What can hang from each mark
Q_11: Q_745
Q_608: Q_11 Q_389 Q_705 Q_929
Q_98: Q_887
Q_564: Q_929
Q_887: Q_98 Q_143 Q_840
Q_745: Q_840
Q_929: Q_608 Q_887

Known rows, with every way that one mark hangs from another
[Q_608 Q_389]: [ 30 -11 -13 -12  21  33  -1  28 -13  21  21  -7  14   3  18 -22 -23]
[Q_929 [Q_608 Q_11 Q_389 Q_705] Q_887]: [ -8  -2  -3  -3  42 -22  -8  10  -3  -9   9  15 -15 -45  -2 -26  21]
[Q_11 [Q_745 Q_840]]: [ 21 -41 -28 -29   8   1  23  -5   1  18  -3 -10  14  45  18  10  14]
[Q_608 [Q_11 [Q_745 Q_840]] Q_389 Q_705]: [  8 -37 -11 -18  23  -1  33 -27  29  17   7  20   6 -50  10 -34  41]
[Q_608 Q_11 Q_389 Q_705 Q_929]: [ -8  -4  32 -14   2  15 -11 -22   5  13  19   6  13 -62  29 -27  16]
[Q_608 Q_389 Q_929]: [ 11   1  15 -13  -1  18 -11  10 -18  20  15 -14  24 -10  25 -13 -28]
[Q_11 Q_745]: [  6 -52 -22 -19   5  14  10   3 -15  30  -2 -13   4  65   9  -9   1]
[Q_608 [Q_11 Q_745] Q_929]: [-26 -28  18 -18 -22 -11 -14 -36 -15  19  -2  -5  17  38   9   1  13]
[Q_98 [Q_887 Q_143 Q_840]]: [ 39  32   8  28  -3  34   2  19 -18 -15   9 -24 -13  41  18  15 -19]
[Q_98 [Q_887 Q_840]]: [ 46  24  -3  17   4  39 -23  19 -11  -3  15 -32 -11  43  26   9   5]
[Q_564 [Q_929 [Q_608 Q_11] [Q_887 Q_98 Q_143 Q_840]]]: [ -7  36   0  25 -42  21  -9   6 -15 -23 -10   3  -7  48 -40  39 -13]
[Q_745 Q_840]: [ 40  -8 -17 -36  10  23   2  16  -4   2  17 -10  21  26  36  22   4]
[Q_564 [Q_929 [Q_887 Q_840]]]: [ 22  -1 -11   7 -22  42 -28  16  -4 -22   1 -18   8  55   9  36 -17]
[Q_608 Q_11 Q_389 Q_705 [Q_929 Q_887]]: [-14  -2  30 -10  13 -13 -15 -18  18  -7  13  12   6 -71  28 -18   1]
[Q_608 Q_11 Q_389 Q_705 [Q_929 [Q_887 Q_98 Q_840]]]: [ -5  30  17   5 -19   5 -13 -14  40  12   4   1   5 -62   4 -14  11]
[Q_564 Q_929]: [ 25 -23  -4 -12 -17  65 -19   9 -25  -4  16 -11  14  51  19  25 -17]
[Q_564 [Q_929 [Q_608 Q_389] [Q_887 Q_98 Q_143 Q_840]]]: [ 12  37 -12  33 -26  27  10  29 -13 -12 -11  -4  -7  20 -41  19 -40]

Rows
[  7  27   2  -5 -34  10 -25  12  12  12  -7 -26  12  33  13  29 -20] -> [Q_608 [Q_929 [Q_887 Q_98 Q_840]]]
[ -7  -8 -22  -5  32 -62  11  -3  -1  -7  -9  14  -1  -9 -26 -11  16] -> [Q_929 [Q_608 [Q_11 [Q_745 Q_840]] Q_389] Q_887]
[-20  27  35  13 -10 -13   2 -12  20 -14   0   8   3 -62  14 -11  -8] -> [Q_608 Q_11 Q_389 Q_705 [Q_929 [Q_887 Q_143 Q_840]]]
[  9  47 -21  27  -1  -8  20  46  -7   6 -12  -7 -11  10 -39  -2 -33] -> [Q_929 [Q_608 Q_389] [Q_887 Q_98 Q_143 Q_840]]
[ -1  11  21   1   1   6  26   8  19   8   2   6   0 -65  19  -8 -46] -> [Q_608 Q_389 Q_705 [Q_929 [Q_887 Q_98 Q_143]]]
[-28 -14   8 -13 -28 -29 -13 -33  10  16 -10   3   8  27  -8  13  -6] -> [Q_608 [Q_11 Q_745] [Q_929 [Q_887 Q_98]]]
[ -6   5   0  11 -12  24 -28  -4  -5 -27  -3  -1 -12  16  -6  21  35] -> [Q_564 [Q_929 [Q_608 Q_11 Q_705] [Q_887 Q_840]]]
[-29  -2  42 -12  -5 -14  -6 -22   3 -21   4  11   0 -32  33  13  -8] -> [Q_608 Q_11 Q_705 [Q_929 [Q_887 Q_143]]]
[ -3  11 -11  -1  26  -9   0  10  10   9   7  18 -16 -47 -17 -24  14] -> [Q_929 [Q_608 Q_11 Q_389 Q_705] [Q_887 Q_98]]
[-23 -28 -13   2  40 -41  11  -7   2   4  -8  17 -20 -30 -17 -37  28] -> [Q_929 [Q_608 [Q_11 Q_745] Q_389 Q_705] Q_887]
[ -9 -22 -17  -8  42 -52  22 -12  15  -7  -8  20 -13 -46 -11 -24  38] -> [Q_929 [Q_608 [Q_11 [Q_745 Q_840]] Q_389 Q_705] Q_887]
[-28  -1 -11   6  -3 -39  22   0 -17   3 -18  15 -18  42 -42   8 -12] -> [Q_929 [Q_608 [Q_11 Q_745]] [Q_887 Q_98 Q_143]]
[-26 -11  14   9  -5 -28   1 -32  33   9 -12   1   0 -44   2 -28  26] -> [Q_608 [Q_11 Q_745] Q_389 Q_705 [Q_929 [Q_887 Q_840]]]
[-19 -18  -8  16 -14   6 -12 -18   0 -15 -17  -1 -17  28 -19  11  43] -> [Q_564 [Q_929 [Q_608 [Q_11 Q_745] Q_705] [Q_887 Q_840]]]
[  5  29 -10  25 -36  31   2  24 -19 -17 -14  -9  -7  54 -31  40 -28] -> [Q_564 [Q_929 Q_608 [Q_887 Q_98 Q_143 Q_840]]]
[-16   1 -10   6  25 -67  35  -1  -9 -19 -15  24  -5 -10 -34  -5 -10] -> [Q_929 [Q_608 [Q_11 [Q_745 Q_840]] Q_389] [Q_887 Q_143]]
